What can hang from each mark
Q940: Q66 Q435 Q702
Q362: Q66 Q152 Q435 Q702
Q152: Q362 Q774
Q66: Q362 Q439 Q774
Q435: Q362 Q439 Q774 Q940
Q774: Q66 Q152 Q435 Q702
Q702: Q774

Each row was made from one small tree. The marks that hang from a mark follow it in brackets, in the order of their numbers. Every link used is in the known rows. Write each row's tree.
Known rows
Q362[Q66[Q439] Q152 Q435[Q940]]: [ 12 -22 -17  13 -24 -73   4  -8  44   6  20  33 -48  29  25 -11   1  13
  17 -43 -17 -45 -25  23 -45  38   2   0 -12  43 -27]
Q66[Q439]: [  3  -4 -14   4 -24 -27  -1  -2  16   8 -11   6 -26 -10  32   0   7  16
  10  52 -21 -19  14 -18 -12  28 -11  -5 -20  18  -2]
Q435[Q362 Q774]: [ 18  -8  19 -15  13 -20   6 -26   3  12  -2   1 -28  21  35 -23  17  14
   6  21 -20 -29  12   3   4   9  10  -2 -10  35  20]
Q362[Q66[Q439 Q774] Q702]: [ -3 -24   6 -20 -17 -51  10   3  43  12   6  12 -35  -2  28  12  15  10
  13 -10 -29 -20  10  10 -18  39 -13  14 -13  24  -3]
Q940[Q435[Q362 Q439 Q774[Q66 Q702]]]: [ 22 -58 -14   4 -23 -35  31 -37   4  23   8  43 -44  42  32 -55  45  14
  10 -62 -33 -43  42  -6 -20  63  -9  -9 -12 102  35]
Q66[Q362 Q774[Q152 Q702]]: [ 25  -3 -28 -22   1 -11  10  -2 -29  19  19  38  -7  24  34 -11  37   2
   7  31 -14 -29  10  -8 -14  14  23   4 -15  24 -15]
Q702[Q774[Q152[Q362[Q66[Q439]]]]]: [ 40 -50 -37 -38 -12 -42  17   1 -21  26 -13  13 -28  16  15   0  32  11
  18  66 -22 -34  17   9 -36  52  -1   5 -17  33 -71]
Q940[Q66[Q362[Q152]] Q435]: [ 18 -17 -40  -4   7 -18  -3 -17 -10   7  -6  16 -18   7  48 -27  37  11
   7  35  -9 -16 -14 -16 -36  37   7  -6  13  35  12]
Q435[Q774[Q66 Q702]]: [ 17 -28 -29 -16  10 -42  14   1  -7   7   3  27 -41  55  29 -48  13   9
  17 -45 -17 -19  23 -11  11  47  12  -6 -13  46   1]
Q702[Q774]: [  2 -32  -9  -9  23 -32   1  -3   8  25 -17   4 -21  14  31 -10   5  12
   7  28 -17 -21  -2  -2  -2  31  24 -12  -7  19 -11]
Q152[Q774[Q66 Q435[Q362[Q702]]]]: [-11 -69  24 -35  17 -31  36 -14  46  14 -19  29 -27  21  18 -46   6  10
  16 -46  -8 -38  -5   9 -19  35 -24   0   1  80 -18]
Q362[Q66[Q439 Q774[Q152 Q435]] Q702]: [  3 -35 -16 -39  -9 -44  27  17  25   2  11  18 -28  -5  31 -19   3  14
  31 -36 -25 -35   3  15 -39  29 -19  13  -6  64 -28]
Q435[Q362 Q439 Q940]: [ 19 -12  10   9 -32 -30  19 -42  41  14  12  21 -26   5  31 -15  25  15
  -4   7 -21 -51  12  15 -32  23  -9 -11 -29  70  23]
Q774[Q152 Q435]: [ 16 -19 -28 -19  11 -17  16   5   2 -13   0   6 -16  -5  30 -40  -9  17
  27   4  -7 -30 -10  -4 -21   1   1  -7  -4  56 -30]
Q774[Q66 Q152[Q362[Q435[Q940]]] Q702]: [ 41 -50 -54 -15  -8 -49  20 -19  -8  -5  21  52 -43  66   7 -48  26  -2
  18 -44   4 -49 -15  21 -21  24   5  -9 -32  74 -50]
Q774[Q435[Q362[Q66] Q940] Q702]: [ 36 -35  -7 -31 -25 -53  35 -19  32   6  25  44 -28  24  24 -46  21   3
   2 -46 -23 -74   0  12 -49  36   4   3 -36  86 -23]
Q940[Q66 Q435 Q702]: [  9 -32 -18 -33 -13 -30   2 -15   9  -4  13  -2 -22   4  46 -36  12   7
  11 -11 -23 -16 -14   0 -24  24   0  -8   2  58  29]
Q66[Q362 Q439 Q774[Q702]]: [  4   0 -24 -15 -29 -22   2  -3  -9  36  -2  45 -19  11  44   6  49   3
  -3  51 -30 -34  32 -27 -18  34   3   4 -28  15   4]
Q362[Q66 Q702]: [  7 -31   9 -15  -6 -48  12   1  49  -8  14  -5 -27  -1  17  -5   3   8
  13 -11 -15 -17 -16  13 -18  26  -5   8 -14  18  -7]
Q435[Q362[Q152]]: [ 21 -18  16  26  19 -19   5 -18  26   6  -6  13 -14   3  17 -18  17  12
  13  38 -10 -37   1   4 -15  14  11   1  -4  29   8]
Q774[Q66 Q152[Q362] Q435[Q439]]: [ 26 -50 -51 -24  -6 -22  40 -15   4  -9 -19  34 -34   4   9 -45  33  21
  29   3  -9 -41  24  -5 -29  27 -34  -9  -8  94 -43]
Q774[Q66[Q362 Q439] Q702]: [ 10 -18 -40 -13 -42 -28  19   1  -5  22  -1  54 -27  24  26 -13  41   6
  -2  38 -22 -28  28 -43 -26  68 -19  -4 -33  22 -12]
Q774[Q66[Q439] Q152[Q362] Q435]: [ 23 -38 -57 -35 -18 -21  31   0 -14  -7 -22  32 -35  10  15 -39  23  17
  30  32 -10 -36  25 -17 -27  34 -34  -4 -15  72 -58]
Q702[Q774[Q435]]: [ -6 -41 -20 -23  31 -32  10   4  15  21 -29  14 -24   6  39 -32  -1  15
  14   5 -19 -39  -5  -6 -14  24  16 -15  -2  48 -19]
Q362[Q702]: [ -5 -23   3   3   5 -30  -1   0  41  -4  -5  -7 -20  -2  27 -11   0   7
  14   6  -7 -15 -12   7  -5   9  -1  -2 -15  18  20]
Q152[Q362 Q774[Q702]]: [ 26 -50 -18 -21   6 -35   1 -16  -6  23 -34  19 -23  28  18 -17  31  -3
  13  39  -7 -37  21  11  -3  18  11   4 -20  37 -41]
Q152[Q774[Q66[Q439]]]: [ -4 -37 -11 -22 -17 -38  16  -3  12  21 -18  25 -38  24  22 -14   1  18
  15   6 -15  -9  18 -14  -5  61 -21  -6  -2  37 -40]
Q152[Q362[Q435 Q702[Q774]]]: [ -8 -72  -5 -11  35 -46  -7 -15  31  25 -34  13 -34  22  20  -6  26  -2
  11  15  -8 -40 -25  28  -7   3  10  -7 -17  28  -8]
Q940[Q435 Q702[Q774]]: [ -9 -52  -7 -20 -13 -34   1  -6  14  28   2   1 -22  25  46 -29   4   6
  10 -15 -27 -28 -15   6 -15  28  29 -15   5  50  20]

Which tree is each row?
[ 17 -28   3 -16   8  -9  35 -26  14  13   3  32 -17 -13  30 -29  27  22
  19  -6 -25 -55  23   9 -32   4 -12  -1  -4  94  -3] => Q66[Q774[Q152 Q435[Q362 Q439]]]
[ 18 -50 -30 -21  25 -28  23   7 -13  14   7  20 -26  40  15 -34  -1  17
  20  -5  -7 -12  -2  -4  -5  54  14 -15   2  41 -41] => Q702[Q774[Q66 Q152]]
[-16 -54   1  -1  34 -42   4  14  45  12 -39   7 -21  12  32 -42 -15  11
  36 -39  -1 -35 -18  26 -23  11   4   2  17  62  -9] => Q362[Q152[Q774[Q435]] Q702]
[-20  -2  -1 -18 -23 -22   0  -2  22  28 -11  20 -21  -3  45  16  35   7
  -1  49 -23 -20  10  -9 -17  22 -11   5 -17   7  24] => Q66[Q362[Q702] Q439 Q774]
[ 36 -63 -63 -19 -10 -29  41  -8  -3  -2 -15  52 -30  15   8 -57  42  11
  30 -15 -11 -57  36  -7 -37  38 -26  -5 -22 105 -39] => Q774[Q66 Q152[Q362] Q435[Q439] Q702]
[ -5 -77 -16 -11  39 -45  16   7  19  13   9  28 -33  48  13 -33  -6   7
  23 -59  -3 -21 -39  20 -12  37   6 -14   0  48 -23] => Q362[Q435 Q702[Q774[Q66 Q152]]]
[ -3 -47  -1  -2  15 -37  -6 -22  40  -4 -22   7 -34   7  16  -5  25  -1
  14  17  -3 -33 -25  21  -6 -16  -7   0 -22  24   0] => Q152[Q362[Q435 Q702]]
[ 20 -36 -20 -23 -17 -15  41  -5   1   1   1  40 -25   6  18 -44  14  20
  21   8 -18 -42  17 -18 -37  47 -34  -4 -14  80 -36] => Q774[Q66[Q439] Q152 Q435[Q362]]
[  1 -11 -19 -25 -17 -26  26 -22   2  19  -4  31 -40  28  39 -21  40  22
   2   2 -22 -18  26 -21  -8  47 -16 -12  -4  44  17] => Q435[Q439 Q774[Q66[Q362]]]
[  7 -60   0   4  32 -61   6  16  45  22  -9   7 -24  23  19 -15   3   8
  22 -23 -13 -29 -16  27 -28  50  23   5   7  27 -10] => Q362[Q66 Q152 Q702[Q774]]
[ 33   6 -49 -48 -15 -29  17 -22 -32  15  14  17 -27  33  61 -36  33  19
   5  -1 -15 -30   4  14 -42  35  -4 -14 -10  76  17] => Q435[Q439 Q774[Q152] Q940[Q66[Q362]]]
[ -5 -27 -13   6   6 -29  13   5  33   4  -2  28 -21  25  21 -23  23   8
  12   4   1 -15 -12  -8 -19  40  -6  -1   2  18  12] => Q774[Q66[Q362[Q152 Q702]]]
[  0 -75  37 -33  -9 -47  42 -24  68  22 -15  24 -26 -10  20 -22  20  14
  14 -43 -25 -58   2  28 -51  35 -33   9  -5  92 -14] => Q152[Q774[Q435[Q362[Q66 Q702] Q439]]]
[ 28 -22 -51 -16 -12 -37  18   7  -2  -5  17  28 -19  30  36 -63  -7   6
  24 -44  -6 -55  -7  12 -37  15  15 -11 -26  87 -24] => Q774[Q152 Q435[Q940] Q702]
[ 21 -24 -16 -24 -13 -26   4 -31 -19  19 -10   7 -37  15  57 -33  34  17
   5  16 -33 -26  22  -8 -27  49 -15  -5  -8  68  33] => Q940[Q66[Q439] Q435[Q362 Q774]]
[  3 -48 -16 -25  13 -37  12   3  10  19 -27  27 -21  17  34 -43  -1   6
  22 -23 -13 -44   5   0 -16  20  10  -3  -9  64 -34] => Q152[Q774[Q435 Q702]]
[ 26 -16  33 -30   7 -31  23 -31  25  11  25  21 -27   4  15   5  31  11
  -1   6 -28 -31   8   7  -8  23   5  13  -9  29 -19] => Q435[Q362[Q66[Q774]]]
[  8 -41 -37 -17   5 -36  28   5  16  -5  -2  44 -31  21  20 -54   9   9
  18 -41 -13 -38  11 -24 -14  42  -6  -9 -18  66 -22] => Q774[Q66 Q435 Q702]
[  2   3 -19 -50 -29 -48   3  -7  14  17  19  19 -32  19  56 -17  14   8
   4 -15 -29 -30   7  16 -28  32  -5  -5 -13  67  25] => Q435[Q940[Q66[Q439 Q774] Q702]]
[ 48 -30  -2 -20 -22 -33  28  -7 -10  21  34  44 -20  16  16  -5  37   6
  12   8 -33 -48  32   5 -36  50  -3  19 -27  52 -34] => Q435[Q362[Q66[Q439 Q774[Q152 Q702]]]]
[ 20 -38 -25 -15  21 -45  -8 -22 -10  13 -18  25 -45  44  29 -28  37  -1
  16  -2 -15 -46   4  12   5  -5  18   0 -25  40  -5] => Q152[Q362[Q435[Q774[Q702]]]]
[ -4 -30 -21  13  15 -54   3   0  12  13  -8  35 -57  49  30 -33   4  20
  29 -47 -16 -23   2  -2  -5  42  -5  -7   7  44  -1] => Q362[Q152 Q435[Q774[Q66[Q439]]]]
[ 16 -33   3  14  22 -56   6  -9  42  -5  15  21 -37  14  11 -10   5  12
  20 -29 -12 -31 -32  14 -22  17  10   5   5  20 -29] => Q362[Q66 Q152 Q435]
[ 16 -57 -19  10  23 -46  14   7  10  19 -14  40 -28  53  13 -44   4   7
  28 -39  -2 -25  13   2  -7  58  13   0   7  52 -34] => Q362[Q152[Q774[Q66 Q702]]]
[  0 -28   3   7   0 -57   5  13  47  13   1  16 -33   5  25   3  14  12
  26 -16 -22 -24   9  19 -26  40  -4  18   2  29   0] => Q362[Q66[Q439 Q774] Q152 Q702]
[-13 -49  -4  13  45 -56   3   2  36   0  -1  22 -51  55  25 -46  -3  11
  33 -87  -3 -19 -25  22   2  22   7  -5  13  47  22] => Q362[Q152 Q435[Q774[Q66]] Q702]
[ 22 -38  -7 -21  15 -65   8 -10  10   8  19  28 -48  44  26 -26  13   5
  15 -62 -25 -38 -11  12  -9  24  18   4 -16  38 -15] => Q362[Q66 Q435[Q774[Q702]]]
[  3 -38 -31  -7  -4 -56   8  -2  -1  18   0  49 -56  54  32 -35  16  10
  18 -55 -25 -32  16 -13  -4  51  -7  -8 -22  52  -3] => Q362[Q435[Q774[Q66[Q439] Q702]]]
[ -9 -65  10 -19  25 -43  -5 -23  35  15 -35   7 -35  20  18  -5  18  -1
  17   5   0 -32 -28  37  -4 -11  -4   2  -8  34 -26] => Q152[Q362[Q435 Q702] Q774]
[ 21 -47   3 -30 -24 -35  36   4  32   0  12  19 -19 -12  19 -26  12  12
  23  -4 -22 -52  -2  12 -61  36 -34  13 -21  71 -25] => Q774[Q152 Q435[Q362[Q66[Q439] Q702]]]
[ 26 -31 -42 -14   8 -23  16  13  -8  -6   3  25 -12   9  28 -51   0   7
  29 -13 -10 -45   2  -6 -27  13   9  -4 -18  66 -26] => Q774[Q152 Q435 Q702]
[ 33 -37 -30 -21 -12 -61  12   6 -16  12  26  32 -44  44  28 -25  12   8
  27 -46 -28 -40   1  12 -31  38   2   7 -21  48 -31] => Q362[Q66[Q439] Q435[Q774[Q152 Q702]]]
[ 55 -23  -2 -31 -14 -43  30 -21  -1  12  59  41 -23  44  19 -27  26   2
   7 -42 -20 -55   5  32 -33  34  22  11 -26  73 -33] => Q435[Q362[Q66[Q774[Q152 Q702]]] Q940]
[ 15 -40  -2 -17 -10 -28  25  -2  -2  11   7  17 -33  39  27 -37  14  15
  23 -16 -16 -25  19   9 -18  49 -25   1 -14  65  12] => Q435[Q362[Q702] Q774[Q66[Q439] Q152]]
